Each row comes from the steps of one walk. Every step used is in the known rows, and no mark comes twice. Write the walk behind each row, first mark first.
In the rows, 128 means zero.
Known rows:
a-e-m: [173 122 144 133  91 144  65 170 158 123 103 125 157  67 134 156  88 115
 126 139 104 142 114 159 129 129 169 189  63 127 178 113 164 128 113 111
 107 121 118 182 118 128 171  77  95 181 116  82 186 147 130 134 121 100
 119 101 148 101 134 112 107 132 177 132 154 131 180]
v-m: [192 153  96 138 131 139  83 145 177  89 129 134 150 101 116 130  67 130
 127 152 118 128  92 153 109 148 168 140  99 157 162 143 151  92 138 120
 120 116 127 158 115 168 147 141  89 138 108 110 156 117 117 110 107  97
 100 143 142  57 131 114 152 146 157 105 133 136 156]
m-f: [172 136 120 139 123 142  94 146 159  97 143 158 182  94 132 151  55 111
 137 151 124 120  89 143 101 121 142 154  96 125 148 124 121 124 114 134
 105 131 141 194 136 146 145 131  98 158 111 116 149  99 148 158 116 131
 104 118 146  54 147 113 107 134 171 132 123 142 165]
q-f: [185 135 115 143 117 120  98 146 157 117 127 122 144  83 143 172  67 130
 130 159 101 122 122 155 139 149 150 183  86 158 145 135 157 118 160  99
 108 126  98 156 128 129 167 124  99 160 129 110 137 128 136 120 117 101
 120 154 172  89 136 120  99 130 163 127 132 132 144]
s-m: [170 136 102 151 122 146  93 137 159  81 129 113 172 124 128 154  83 139
 123 155 117 135  89 157 111 143 166 141  90 128 171 146 151 120 125 127
  99 124  96 154 128 136 141 134 104 160 106 110 167 130 126 115 131 120
 118 142 146  90 133 119 121 140 184 110 124 115 139]
f-m-b: [186 149  99 156 123 132 100 143 178  87 129 126 154 126 116 132  80 142
 123 154 127 153  67 142 119 153 149 138  95 133 182 136 142  91 121 113
 108 105 121 157 124 159 141 137  87 134 119  79 176 131  99  90 144 120
  80 145 158  58 123 110 157 154 174 102 111 121 175]
v-q-f: [181 126 142 174 106 107  90 151 137 118 135 102 146  62 153 188  50 118
 136 156 101 109 150 154 146 154 145 206  91 157 115 133 140 132 169  80
  87 122 100 158 138 126 171 115 117 171 139 101 128 130 144 126 118 111
 118 159 149 118 152 118  85 124 147 108 155 148 140]
l-q-f-m: [198 140 109 167 129 108  96 132 190 109 111 111 150  86 133 145  55 112
 119 147 130 136 118 156 147 165 135 188  83 168 151 129 126 110 172  97
 106 123 117 147 145 134 184 126  97 149 116  79 130 144 122 114 110  83
  98 166 166 103 128 113 115 147 173 104 131 137 184]
s-m-f-q: [160 136 134 175 107 136  92 142 146  74 121 116 196 123 126 178  51 123
 139 159 149 102  95 166 113 139 152 161 101 111 138 139 103 152 108 118
  73 135 117 168 153 142 135 125 127 176 110 104 162 114 154 151 127 128
 117 152 121  82 147 109  96 127 179 100 130 156 141]
f-q: [185 144 121 149 104 131  81 149 154 109 128 110 166  81 143 175  78 113
 135 148 112 118 121 160 138 149 144 189 105 136 136 132 136 136 155  99
  91 131 108 167 141 150 153 119 114 169 122 110 144 128 150 134 121 103
 105 142 135  93 149 115  86 106 155 100 132 148 135]
v-m-b: [195 155  84 149 124 142  96 150 184  79 122 123 159 137 100 140  77 143
 120 152 128 139  64 150 115 158 158 129  96 138 171 140 152  87 111 113
 107 117 132 143 131 178 133 147  87 140 110  87 180 123 103  88 123 102
  95 162 145  52 127 102 170 153 161 106 123 134 153]
g-l-m: [162 142  89 124 120 137 102 147 155 147 150 145 165 121 174 149  99 117
 131 162 111 123  81 151 103 123 133 182  89 127 157 137 165 100 137 124
 128 118 106 153 141 151 187 148  99 156 120 120 126 130 112 109 124 102
  87 108 142  59 102 118  82 118 158 108 100 110 178]
e-m-v: [166 146 130 145 113 151  78 143 154  99 117 142 192  94 117 175  75  91
 135 155 135 151  83 144 107 123 142 189  71 124 155 114 135 128 104 115
 106 150 129 170 160 149 149  93 101 156 105  98 172 112 136 149 124 131
 129 120 135  76 162  71 104 141 170 122 127 124 183]
s-m-l-q-f: [181 120 101 195 103 118  92 119 175  92 104 119 188 111 144 181  68 135
  96 164 141 126 119 176 147 144 158 170  56 158 114 133 119 137 146 111
  98 146 105 136 154 124 169 118 115 198 126  98 148 128 144 146 104  92
 141 162 154 138 141 131  97 151 176 118 122 132 136]
f-q-l-g: [179 117 137 165  90 132  90 178 129 136 118  67 201  73 159 209  89  91
 152 107 139 111 111 170 116 153 119 211 109 113 123 144 159 140 158  99
  85 165  79 178 154 153 181  88 102 209 120 102  98 148 152 121 147  86
  76 129  94 108 146  85  57  79 143  86 135 156 132]
g-l-q: [185 130  86 157 120 136  84 143 197 125 116 113 210 107 146 165 100  90
 119 121 138 142  93 165 124 150 102 184  83 116 145 114 149 123 140 129
 107 154 122 156 169 136 191 114  96 186  88 106 115 150 133 130 114  90
  93 125 122 112 133  99  70 130 169 113 124 129 188]
v-m-f-q-l: [186 135 145 164 104 129  83 171 137  87 130 104 186  87 132 170  28  96
 156 134 159  88 102 161 100 149 151 181 113 133 115 153 118 127 133 106
  85 153 123 185 142 183 150 120 103 168 109  90 128  98 150 143 110  91
  85 152 106  55 145  84 122 106 148  89 149 184 151]
v-q-l-m-b: [172 128 128 154 102 129 108 174 107 127 166  85 160 109 168 176  68 108
 133 137 115 114  95 142 110 147 143 205 103 119 115 157 146 110 142  82
  79 131  86 159 160 175 165 141 106 168 141  71 142 125 123  98 143 112
  76 145 133  83 131  98 102  92 150  87 131 135 143]
g-l-q-f-m: [188 131 103 181 123 105  92 138 197 126 103 108 178 102 145 159  67 109
 124 143 149 134 106 165 139 166 109 195  77 149 151 122 142 108 159 104
 113 132 112 142 155 126 209 115  94 166 105  84 106 159 113 105 120  80
  89 153 145 109 109 104  94 148 167 100 122 136 207]
g-l-m-v-q-r: [159 120 118 185  97 123 102 136 137 138 169  92 175 116 176 195  65  90
 151 163 138 109 103 161 111 133  97 243  79  97 109 130 112 140 136  80
  88 120 131 168 189 155 189 126 140 168 125  94 110 134 126 127 122 131
 101 140 112  94 148  98  53 129 131  94 131 130 174]
a-e: [182 117 123 127 103 131  81 167 159 121 136 117 147  82 148 138  85 126
 136 131  89 129 117 168 129 130 157 177  81 121 171 128 147 118 132 118
 109 102 124 197 102 140 163 113  92 166 131  85 167 144 126 131 121 100
  98 110 154  79 132 142 117 136 160 137 160 129 172]
v-m-s: [200 151  81 144 122 146 100 149 186  75 127 126 161 129 103 135  81 146
 120 155 129 136  59 150 112 164 160 130  97 139 170 137 147  85 112 115
 105 117 129 139 129 176 134 147  90 137 109  92 181 125 106  89 118 107
  95 159 147  51 123 103 172 151 167 107 121 134 150]
s-m-l-q: [180 127  93 182 109 137  80 120 181  85 114 129 201 118 137 161  85 124
  96 153 143 139 101 173 126 135 155 147  67 139 124 133 114 133 127 133
 104 143 120 149 154 138 156 121 112 194 110 105 162 121 140 152 108 104
 126 133 134 125 144 130 104 148 181 114 116 122 144]
e-a: [187 115 124 130 104 125  76 160 159 120 139 113 146  85 149 137  79 125
 121 133  88 129 110 163 135 129 156 177  89 118 171 135 155 117 131 123
 103  95 121 202 110 138 163 121  93 173 123  92 160 141 119 134 126  88
  88 120 159  79 134 147 124 134 166 131 157 127 165]
s-m-l: [167 128 101 170 103 140  81 127 155  81 129 142 180 118 143 158  84 151
 110 174 128 133  95 163 114 123 178 132  71 140 136 146 132 125 121 135
 112 126 109 159 122 141 139 125 108 180 126 123 173 110 134 144 122 121
 128 122 143  98 138 138 121 149 173 116 110 115 130]
v-q-l: [183 117 145 164 102 127  83 174 117 111 152  81 174  57 162 183  56  91
 142 119 114 113 133 151 111 149 143 203 107 129 110 149 149 130 167  96
  84 147  90 186 142 152 167 106 105 181 124  97 118 126 150 129 131 111
  90 133 119 109 156  96  88  97 152  95 157 148 140]
m-l-g: [172 120  99 161  98 137  82 143 161 128 120 152 191  82 154 176 104 125
 126 152 128 132  98 161 115 111 141 153  80 137 128 124 141 118 129 135
 129 136 124 178 127 144 170 100  98 200 137 134 132 117 136 145 123 110
  99  91 122  97 142 129  86 132 144 123 104 125 142]
e-m-v-q-f: [161 130 165 185  97 118  78 148 130 112 114 109 175  68 133 213  38  94
 144 165 133 123 132 147 135 141 136 232  70 142 116 114 123 150 130  72
  82 148 112 158 170 133 166  78 123 170 129  84 150 120 147 146 122 130
 142 153 133 118 170  69  81 139 151 111 158 148 173]
q-l: [187 125 120 135 114 139  91 167 137 111 145 101 175  76 154 166  74  99
 135 123 112 127 105 149 104 146 147 182 100 131 141 147 163 115 157 116
 102 151  88 182 132 152 163 115  88 171 114 105 128 125 140 127 130 100
  90 126 143  81 142 100 103 101 167 111 135 130 143]
l-g: [175 130 101 142 117 144  93 152 165 127 122 123 185  93 141 172 102 113
 137 131 118 138  89 155 112 134 127 163  96 124 161 127 160 114 133 127
 114 132 110 172 135 137 170 111  91 179 118 121 128 140 132 116 136 108
  90 111 125  91 137 110  85 126 153 115 118 124 152]

Which walk is each row?
[183 129 139 207 104 116  89 130 154  88 158  85 157  84 134 170  37 100
 152 158 141 128 122 154 117 152 118 210  91 122 126 133  88 135 145  77
  78 104 145 185 161 154 156 111 134 144 123  77 141 127 126 128 125 141
  99 161 126  94 171 102 111 157 143  86 147 144 170] | f-m-v-q-r
[180 113 119 146 112 142  96 175 138 132 127  89 196  80 154 187  95  95
 145 106 126 127  91 155  97 141 125 181 101 117 145 143 176 116 147 122
 105 157  86 184 140 145 181  99  83 193 116 108 105 143 137 115 145  97
  75 113 113  92 135  91  79  99 154 108 128 130 145] | q-l-g
[193 140  97 174 115 119  74 122 193 100 121 151 174  83 141 129  71 114
 106 155 144 146 108 156 130 132 147 157  77 162 126 126 105 108 150 125
 124 125 145 169 134 152 168 119 100 165 121  99 149 116 127 151 102  96
  95 117 145  99 136 133 125 153 166 104 111 130 180] | f-m-l-q
[197 133 106 158 124 117  99 138 185 120 113 108 170  84 139 172  67 104
 115 137 117 130 125 162 152 163 127 195  82 158 132 123 139 128 167  97
  97 144 112 148 161 126 181 122 101 174 112  93 126 141 145 131 103  82
 118 164 163 118 146 114  82 127 171 124 139 141 159] | l-q-f
[177 141 123 164 127 107 103 132 154 101 138 124 150 105 131 147  41 119
 149 170 130 132  99 151 121 141 136 190  84 148 158 135 113 106 144  99
 111 111 123 169 128 153 159 128  95 124 137  80 145 120 112 122 126 119
 105 158 168  53 136 104 136 166 153 113 132 128 194] | q-f-m-v
[161 105 148 183  99 124  91 173 108 128 148  67 218  81 160 207  64  66
 169 105 144 119 105 159  93 135  98 221  99  94 106 139 124 135 137 104
  82 159 106 200 167 161 174  86 104 191 132  87  99 129 140 136 147 125
  79 119  81 100 168  71  71 113 126  97 158 144 166] | m-v-q-l-g
[161 147 114 115 131 144 110 142 143 121 164 173 159 111 156 137  58 111
 136 171 113 109  80 136  98 109 151 164  96 133 145 137 118 109 120 125
 116 112 140 183 138 157 157 161 104 140 127 111 149  93 133 148 110 125
  97 114 156  32 125 125 103 122 165 125 106 132 171] | l-m-f
[160 134 117 156 123 146  98 138 156  71 132 138 192 128 122 156  56 130
 129 159 137 122  77 153  96 127 157 135  89 114 159 137 119 130  98 140
  94 129 124 174 135 137 133 137 107 162 103 108 167 107 137 143 127 138
 119 134 140  67 139 114 119 146 188 120 121 132 155] | s-m-f
[177 148 115 148 106 155  84 155 170  96  99 131 179 107 105 180  98 124
 109 151 127 157  70 137 125 147 154 161  73 128 173 116 167 117  94 108
  95 148 111 144 159 143 145  98  97 173 101  91 192 133 125 111 139 120
 120 135 148  95 139  79 117 132 186 114 112 124 154] | e-m-b
[160 112 173 169  82 128  60 170 126 117 123 103 179  69 135 180  56  86
 151 136 123 133 128 161 122 123 142 229  61 103 139 111 114 149 104  92
  83 123 139 200 144 142 163  66 115 180 132  62 181 134 136 156 124 132
 122 109 116 108 165  90  98 146 149 122 185 143 200] | a-e-m-v-q
[184 104 146 177  72 115  64 152 173 138  80 131 171  50 148 186  73 114
 103 147 129 133 144 177 165 131 162 217  33 157 121 101 131 148 130  96
 106 142 127 166 146 115 200  59 108 216 134  71 166 144 150 164  93  74
 143 120 152 150 141 121  83 140 168 140 153 148 176] | a-e-m-l-q-f
[178 138 131 132 101 128  99 169 113 141 155  95 153  86 181 173  73  97
 140 142 110  98 111 156 117 142 150 221 111 135 115 161 146 127 172  86
  90 141  79 167 149 172 178 134 110 169 134  92 122 123 144 123 126  87
  82 139 131  74 128 106  77  72 150  85 126 142 135] | f-q-l-m
[189 132  90 193 118 107 105 141 203 118  94  96 188 134 127 166  81 121
 115 142 158 145  76 163 144 176 101 184  75 128 161 118 141 103 132  99
  98 134 114 126 169 137 197 120  92 167 108  63 128 165 102  83 135  85
  84 171 149 107 105  91 114 155 173  98 114 134 204] | g-l-q-f-m-b
[178 131 107 190 125 100  96 129 189 119 116 107 199 122 138 165  58  88
 141 146 168 141  90 167 126 152  86 213  72 126 145 118 109 114 141 107
 106 139 131 157 172 144 198 113  98 154 112  71 109 146 110 124 118  95
  94 156 135  88 129  85  99 167 155 108 128 133 231] | g-l-q-f-m-v
[162 150 101 116 131 138 108 136 138 126 171 148 157 126 156 138  71 101
 141 169 109 129  77 145 101 112 137 188  89 125 148 139 117 104 131 114
 116 113 130 175 146 173 154 159 104 129 134  95 155 102 117 137 118 125
 103 124 154  33 137 111 109 135 149 121 116 108 179] | l-m-v
[175 140 137 155 106 131  86 151 151 101 132 136 185  87 134 173  52 104
 144 152 135 104 108 157 123 133 136 182 107 123 125 126 105 144 126 113
  85 136 136 187 150 150 145 121 118 171 117 107 144 104 161 165 117 120
 105 135 128  71 158 108  84 114 161 111 130 165 152] | m-f-q
[207 120  94 190  93 131  84 119 198 105 127 117 182  74 148 183  84 109
  99 149 137 135 125 170 146 145 126 188  65 143 101 118 113 145 154 104
  97 147 146 166 175 132 173 105 127 206 108 109 135 130 158 158  92  97
 124 145 142 140 170 130  73 130 164 119 119 140 128] | m-l-q-r
[197 140 128 188  98 129  88 141 175  78 123 107 163  90 113 181  34 117
 142 162 156  91 112 169 126 161 142 185 104 135 121 135 100 145 127  89
  76 126 154 168 161 161 148 122 133 167 102  99 144 113 153 140  96 103
 113 179 120  77 160 103 109 127 150  90 139 184 131] | v-m-f-q-r
[183 139 117 141  94 135 119 174 122 126 153  88 164 116 168 177  86 115
 132 144 119 108  79 153 119 160 141 213 107 117 124 152 143 116 146  83
  75 143  80 147 165 180 162 138 109 170 136  75 144 133 132 101 140  98
  78 157 134  67 122  95  97  77 162  83 115 142 129] | f-q-l-m-s
[170 127 138 142 106 130  97 169  99 139 171  94 150  74 187 166  56  95
 142 138 102 101 124 144 104 138 151 216 104 138 108 159 145 115 172  88
  94 131  84 174 144 165 179 135 109 164 138  95 118 117 137 120 125 105
  80 127 128  86 133 110  84  86 146  87 144 137 146] | v-q-l-m
[192 150  95 151 120 136 105 145 181  83 132 129 155 118 118 127  83 147
 124 158 124 152  63 139 114 160 148 141  97 131 183 131 138  85 122 115
 107 107 121 152 125 158 141 137  91 131 118  85 178 134 101  91 143 124
  81 144 158  54 118 110 161 152 178 100 106 121 170] | f-m-s
[207 142  95 178 122 113 114 138 199  96 110 103 162 113 119 151  67 131
 110 150 138 146  86 153 149 183 125 179  82 149 158 123 123 101 145  92
  91 123 119 129 159 142 171 129  96 148 118  61 153 153 112  94 125  96
  93 183 167  95 121 103 138 153 182 100 119 139 177] | l-q-f-m-s
[182 136 101 123 113 147 125 168 131 121 162 108 162 123 162 157  87 122
 127 144 109 126  60 143 100 147 149 184  97 120 146 154 161  92 135 105
  98 137  85 154 150 176 160 149  91 156 128  84 150 128 119  94 141 104
  77 140 154  51 114 101 121  97 173 103 106 119 143] | q-l-m-s
[175 138 132 161  96 132 109 137 146 121 154 122 153  95 157 187  50 110
 136 174 130  88 111 156 129 137 136 215 100 123 112 135  98 149 136  82
  77 118 136 171 176 150 166 140 144 169 121 102 136 114 157 146 108 116
 110 156 139  72 149 120  61  97 156 100 116 160 128] | l-m-f-q-r
[184 141 108 161 108 124  76 131 167  96 137 164 150  82 147 125  71 139
 121 177 128 136 107 148 115 119 172 142  81 160 142 138 125  99 143 126
 136 108 134 178 101 155 155 122  97 152 138 116 159 102 119 141 118 114
  97 109 152  71 130 140 142 154 159 108 105 123 167] | f-m-l
[201 141  84 169 115 131  71 128 200  94 116 148 179  94 128 136  70 115
 103 150 146 132 105 167 126 138 157 143  75 167 116 132 114 105 140 127
 123 136 154 154 140 168 162 130  98 172 112 107 153 107 132 147  81  80
 109 135 131  93 142 124 137 153 151 107 126 145 162] | v-m-l-q
[168 113 153 171  93 132  93 179 124 127 122  91 220  78 154 211  62  81
 161 110 159  95  98 165 102 136 112 203 112 101 113 134 124 146 129 113
  77 168 107 201 164 153 174  89 103 209 118 101  97 122 163 149 139 103
  77 122  86  85 150  78  57  84 145 100 132 172 149] | m-f-q-l-g
[187 144 119 157 122 112  97 141 166 109 126 127 131  84 136 144  54 137
 134 169 114 130 115 149 134 154 158 174  87 171 164 140 145  98 165  96
 117 103 102 157 111 135 171 129  93 136 130  94 143 130 115 106 125 101
 100 154 174  74 119 123 132 147 165 106 126 129 169] | q-f-m
